Known rows, with every way that one mark hangs from another:
A(W(Y Z)): [ 1.00  3.60 -2.68 -2.73  1.04 -4.57 -0.52 -0.57  0.24 -0.48 -1.55 -3.34
  1.70  4.72  5.31  2.23 -5.23  0.77 -2.04 -3.06 -0.40 -1.46 -4.06  3.81
 -0.05]
A(W(Y(E) Z(M(G U)))): [ 1.83  3.74 -1.09 -0.99  1.08 -4.01  0.24 -1.59 -1.02 -0.51 -1.31 -6.01
  2.52  5.61  5.88  2.01 -4.40  0.89 -2.25 -3.59  0.20 -2.62 -4.01  4.04
 -1.15]
E(Z(M(U Y))): [ 1.30 -0.26 -0.65  4.64  0.83 -3.01  0.45 -1.20 -0.15 -0.51  0.23 -4.89
  3.08  4.49  5.83  1.60 -5.98  1.10  0.60 -0.42  2.28  0.73 -3.47  3.92
  2.02]
E(Y Z(M(A))): [ 0.75  1.41  1.16  3.61  3.07 -2.06  0.22 -0.04  2.79 -1.28  0.93 -3.87
  3.12  5.17  6.08  1.32 -6.64  1.64  0.32 -1.62  0.71  0.49 -8.05  3.80
  2.20]
A(W(Y(M))): [ 0.79  2.98 -2.35 -0.75  0.55 -2.94 -0.31 -1.17  0.85 -0.94 -1.24 -4.35
  2.33  5.35  5.60  3.55 -2.23 -0.36 -1.18 -1.14  0.31 -1.73 -3.09  4.00
 -0.09]
Z(E M): [ 0.89  0.39  3.40  2.80  0.56 -2.17  0.20  4.26  3.86 -1.20 -0.12 -5.50
  2.77  4.67  6.09  3.83 -3.62  0.93  0.18 -0.94  2.43  3.93  0.87  4.57
  1.12]
Z(E(Y) M(A G U)): [ 1.26  1.52  2.76  2.65  2.68 -2.32  0.59 -1.93 -1.64 -1.13  1.74 -6.01
  3.43  5.67  6.58  1.96 -2.98  1.36  0.15 -3.11  1.33  2.22 -3.78  4.01
  1.44]
E(Y(M(A)) Z): [ 0.73  2.09  0.28  4.03  3.39 -2.06 -0.83 -2.48  2.51 -1.27  0.28 -3.62
  2.99  4.66  6.08  1.93 -5.28  1.52  0.34 -1.04  1.17 -1.64 -8.50  3.67
  1.67]
E(Y(M(A G U) W) Z): [ 1.40  3.14 -1.84  5.26  4.37 -1.61 -0.38 -5.02 -1.43 -1.29  1.70 -4.80
  3.16  5.49  5.54  0.62 -3.80  0.75  0.09 -2.36  1.42 -3.88 -8.17  3.50
  0.34]
U(M(A Y(E(Z) W))): [ 0.86  2.87 -3.41  3.71  3.28 -2.22 -0.55 -4.53  2.14 -0.95  0.40 -4.87
  2.79  3.20  5.72  1.04 -4.49  1.34 -0.78  0.23  2.52 -1.25 -4.03  4.12
  1.62]
W(A Y(E(Z) M(U))): [ 1.52  3.16  1.28  2.61  2.12 -3.65 -0.65 -2.17  0.84 -0.79 -1.83 -6.08
  2.62  4.96  5.90  2.88 -3.34  1.50 -1.77 -3.65  0.41 -4.30 -5.42  3.81
 -1.54]
Y(E(Z) M(G) W): [ 1.52  3.63 -0.38  5.76  3.21 -0.61 -1.51 -0.14  3.93 -1.71 -0.06 -5.93
  2.71  5.52  4.79  2.18 -2.66  0.75 -0.59 -0.39  3.19 -4.27 -3.18  4.18
 -0.70]
M(Y): [ 0.55  0.40 -1.92  1.86  0.94 -3.51 -1.16 -1.50  0.09 -0.83  0.21 -3.84
  2.20  3.27  4.65  1.88 -4.17  0.83 -0.14  0.54  2.49  0.60 -0.90  3.87
  2.52]
Y(M): [ 0.66  1.04 -0.56  3.10  0.80 -2.31 -1.55  0.08  2.31 -1.40 -1.22 -4.56
  2.21  3.26  5.27  3.78 -2.62 -0.04  0.08 -0.89  2.72 -0.36 -1.19  4.14
  1.28]
M(A G U Y(E W)): [ 1.15  3.43 -3.01  2.91  3.61 -2.77 -0.61 -5.48 -5.38 -0.93  1.90 -6.38
  2.65  4.07  4.94  0.31 -1.94  1.05 -0.54 -2.51  2.50 -2.41 -0.76  4.02
  0.76]
A(W(Z)): [ 0.71  3.14 -2.41 -1.45  0.49 -3.25 -0.91  1.42  0.15 -0.66 -1.57 -3.24
  1.69  3.73  4.90  2.24 -4.53  0.91 -1.62 -2.37  0.89 -0.16 -2.14  4.01
  1.19]
M(A(W) U Y(E)): [ 0.82  3.46 -2.49 -0.44  1.53 -3.25  0.20 -3.82 -5.81 -0.41  0.17 -5.93
  2.90  3.76  5.93  1.62 -1.43  1.41 -0.73 -1.41  1.39 -0.90 -0.76  4.18
  1.43]
Y(W): [ 0.80  2.14 -1.67  2.85  1.97 -2.20 -0.76  1.74  1.20 -1.36  0.21 -4.47
  1.83  3.44  4.27  2.13 -3.18 -0.25 -0.85 -1.22  2.28 -0.04  0.54  4.21
  0.95]
W(A Y(E)): [ 0.80  3.26  1.43  0.02  2.17 -4.07 -1.14  0.16  1.75 -0.97 -1.36 -5.19
  1.79  4.30  4.94  2.73 -3.28  1.42 -2.72 -3.40 -0.04 -2.11 -2.61  3.90
 -0.56]
Z(E(Y) M): [ 1.20  0.34  3.96  2.96  1.29 -2.50  0.68  2.64  4.20 -1.29  0.45 -5.53
  3.23  5.07  6.30  3.08 -3.96  1.10 -0.09 -0.09  1.86  2.78 -2.88  4.22
  0.84]
W(A Y Z(E)): [ 0.85  3.20  1.87 -1.24  2.03 -5.54 -1.18  0.86  2.22 -0.46 -1.42 -3.82
  1.49  4.71  5.52  2.24 -5.84  2.38 -2.22 -5.99 -0.22 -0.72 -3.81  3.72
 -1.31]
Y(E M W(A)): [ 0.87  3.45  0.17  4.15  2.18 -1.41 -1.05  1.86  3.03 -1.65 -1.06 -6.49
  2.17  3.74  4.75  2.97 -0.65  0.47 -1.89 -2.59  2.58 -4.21 -0.66  4.19
 -1.95]

Rows:
[ 1.48  1.02 -0.55  2.62  0.92 -4.06 -0.52 -3.11 -2.76 -0.42 -0.57 -6.37
  2.75  2.79  5.31  1.94 -2.75  1.21 -0.46  0.45  2.96 -0.60 -0.01  4.12
  1.43]
M(U Y(E))
[ 1.39  0.74  0.00  3.56  1.47 -3.11 -0.67 -3.40 -0.71 -1.00 -0.51 -5.35
  2.93  3.30  5.77  2.74 -2.70  0.10 -0.07 -0.53  1.94 -1.55 -4.82  3.75
  0.90]
E(Y(M(U)))
[ 0.72  2.90 -0.64 -1.15  2.07 -5.41 -1.58 -0.37  1.09 -0.52 -1.68 -3.18
  1.15  3.95  4.86  1.66 -6.59  1.68 -2.35 -6.37 -0.55 -2.40 -5.14  3.47
 -0.73]
W(A Y Z)
[ 1.11  1.71 -1.37  3.32  1.65 -2.80 -0.15  2.88  2.84 -1.15 -0.37 -4.67
  1.76  3.64  4.96  1.73 -6.05  0.29 -0.62 -3.43  2.33 -0.97 -1.42  4.16
 -0.50]
Y(W(Z(M)))
[ 0.31  2.67 -4.14  1.76  3.16 -3.96 -0.78 -2.18 -1.25 -0.92  1.32 -3.61
  1.76  3.33  5.03  0.22 -6.07  1.45 -0.13 -3.72  2.04 -1.90 -2.51  3.82
  0.69]
M(A Y(W(Z)))
[ 1.11  2.76  1.41  0.68  2.16 -1.78  1.24 -1.67 -2.92 -0.91  1.76 -5.88
  3.63  6.28  6.57  1.98 -1.68  1.07 -0.50 -2.77  0.46  1.86 -3.83  4.06
  1.02]
Z(E(Y) M(A(W) G U))
[ 0.78  4.79 -0.70  1.77  3.03 -0.51 -1.41 -1.46  1.19 -1.51 -0.26 -5.06
  2.97  6.19  5.67  2.58 -1.81  1.63 -0.79 -1.60  1.42 -2.72 -4.46  4.21
  0.88]
Y(E(Z) M(A(W) G))
[ 0.54  3.11 -2.14  2.54  3.29 -2.76 -0.32 -1.44 -0.58 -1.27  1.37 -5.54
  2.37  3.64  5.25  1.08 -3.36  1.35 -0.52 -1.23  2.53 -1.68 -0.48  4.26
  0.50]
M(A Y(E W))
[ 1.12  3.70  0.84 -0.65  2.42 -5.31 -1.59 -0.08  2.10 -0.66 -2.22 -4.65
  1.41  4.16  5.12  1.95 -5.79  2.36 -2.94 -5.43 -0.10 -3.63 -4.69  3.76
 -1.55]
W(A Y(E) Z)
[ 0.80 -0.33  1.90  3.07  0.41 -2.96  0.59  1.83  2.99 -0.97  0.55 -5.41
  3.00  4.90  6.14  2.94 -3.99  1.25  0.49  0.22  2.88  2.99  0.26  4.30
  1.13]
Z(E M(Y))
[ 1.75  1.47  2.41  4.62  1.43 -2.15 -0.02  1.64  1.85 -0.94 -1.28 -6.45
  3.08  4.20  5.83  2.63 -4.62  1.44 -0.22 -0.61  2.44  0.57 -2.18  4.49
  1.13]
Y(E(Z(M(U))))
[ 0.34  2.33 -3.07  1.33  2.69 -1.94 -2.23 -4.98  0.35 -1.18  0.04 -3.40
  2.04  3.42  5.03  2.29 -2.99  0.33 -0.98 -2.25  1.57  1.76 -3.02  4.06
  3.73]
U(M(A G))
[ 1.19  4.33 -1.07 -1.68  2.77 -3.33 -0.41 -3.94 -5.17 -0.60  0.85 -4.40
  2.66  5.37  5.89  1.00 -2.99  1.89 -1.08 -4.83  0.00 -0.11 -4.94  3.73
  1.07]
M(A(W(Z(E(Y)))) G U)
[ 0.74  2.83 -3.97  1.80  3.23 -3.12 -1.31 -5.95  0.38 -0.81  1.29 -3.94
  2.25  3.99  5.55  0.66 -4.65  1.49 -0.92 -2.67  2.27 -0.28 -3.45  3.89
  1.16]
U(M(A G Y(W(Z(E)))))
[ 1.54  3.59  0.97  2.49  2.66 -3.29 -1.34 -3.99  0.12 -0.81 -1.31 -5.99
  2.57  5.66  5.42  2.35 -2.74  1.50 -1.99 -3.96  0.35 -4.84 -6.16  3.60
 -1.27]
W(A Y(E(Z) M(G U)))
[ 0.77  2.77 -1.22  3.77  3.10 -1.62 -1.38 -2.16  1.38 -1.55  0.92 -4.63
  2.37  5.04  4.20  1.35 -1.85  0.14 -1.66 -2.34  1.23 -4.42 -5.94  3.26
 -0.57]
E(Y(M(G) W(A)))
[ 1.39  3.74 -0.66  4.34  2.57 -1.46 -1.30 -1.55 -1.44 -1.34 -0.48 -7.24
  2.44  4.30  4.54  2.27  0.47  0.28 -1.93 -3.63  2.51 -4.92 -1.07  3.97
 -1.70]
Y(E M(G U) W(A))
[ 0.61  3.21 -1.88  0.28  2.31 -2.94 -0.77 -2.57  0.33 -1.22 -0.37 -3.77
  2.51  4.36  6.07  1.99 -4.24  1.12 -0.71 -2.97  0.57 -2.80 -7.25  3.74
  0.35]
E(Y(M(A(W(Z)))))
[ 0.70  3.47 -2.53  2.03  3.43 -3.83 -0.75 -1.47 -0.18 -1.02  0.75 -5.16
  2.02  3.30  5.36  0.52 -5.46  2.06 -0.78 -2.95  2.45 -3.13 -2.10  4.13
 -0.30]
M(A Y(E W(Z)))
[ 1.04  1.86 -1.49  2.22  1.83 -4.18 -0.45 -0.22  1.25 -0.78  0.66 -4.49
  2.07  4.06  5.14  1.14 -5.44  1.55 -0.35 -1.34  2.87 -0.75 -0.80  3.94
 -0.39]
M(Y(W(Z(E))))
[ 0.34  1.79 -2.83  2.30  1.90 -3.00 -0.66 -0.56 -0.35 -0.85  0.88 -4.11
  1.92  3.62  3.97  0.99 -3.12  0.70 -1.34 -1.75  1.88 -1.77 -0.78  3.53
  0.47]
M(Y(W(A)))
[ 0.93  1.19 -2.36  1.97  2.03 -4.06 -0.76 -3.75 -3.13 -0.60  0.64 -4.61
  2.30  4.19  5.72  0.70 -6.48  1.59  0.24 -5.09  1.90 -0.87 -3.76  3.76
  1.35]
W(Z(M(A G U Y)))
[ 1.62  3.77  0.04  0.89  2.40 -4.85 -1.88 -4.03 -0.69 -0.64 -2.12 -5.97
  1.88  4.91  5.49  2.10 -3.94  1.73 -2.42 -6.41  0.48 -6.02 -5.78  3.53
 -2.58]
W(A Y(E M(G U)) Z)
[ 0.76  1.76 -3.81  2.76  2.32 -2.52 -1.35 -2.70 -0.79 -1.14  1.89 -4.13
  2.11  4.80  3.82  0.65 -2.96  0.24 -0.66 -0.13  2.61 -1.57 -1.09  3.67
  1.52]
M(G Y(W))
[ 1.46  2.85 -1.86  3.23  3.07 -3.07 -1.26 -3.86 -1.44 -1.06  0.22 -5.03
  2.27  4.24  4.69  0.71 -3.33  0.61 -1.67 -4.88  1.22 -5.91 -7.14  3.16
 -1.56]
E(Y(M(G U) W(A Z)))
[ 1.34  0.25 -1.13  4.72  1.46 -2.54 -0.23 -2.56 -0.68 -0.58  0.73 -4.68
  3.05  5.23  5.26  1.06 -5.24  1.10  0.59 -0.70  2.24  0.21 -4.17  3.71
  2.50]
E(Z(M(G U Y)))
[ 0.63  2.65  2.13 -0.11  1.59 -4.14 -1.63  2.80  1.98 -0.68 -1.41 -3.76
  1.54  3.66  5.02  2.38 -4.92  2.56 -1.82 -5.23  1.02  0.72 -1.73  3.89
 -0.02]
W(A Z(E))
[ 0.48  2.98  1.36 -0.82  1.36 -2.54  1.45  1.98  1.34 -1.03  0.59 -5.12
  2.90  6.34  6.97  3.48 -3.09  0.87 -0.54 -3.09  0.23  2.51 -1.33  4.50
  0.24]
Z(E M(A(W(Y))))
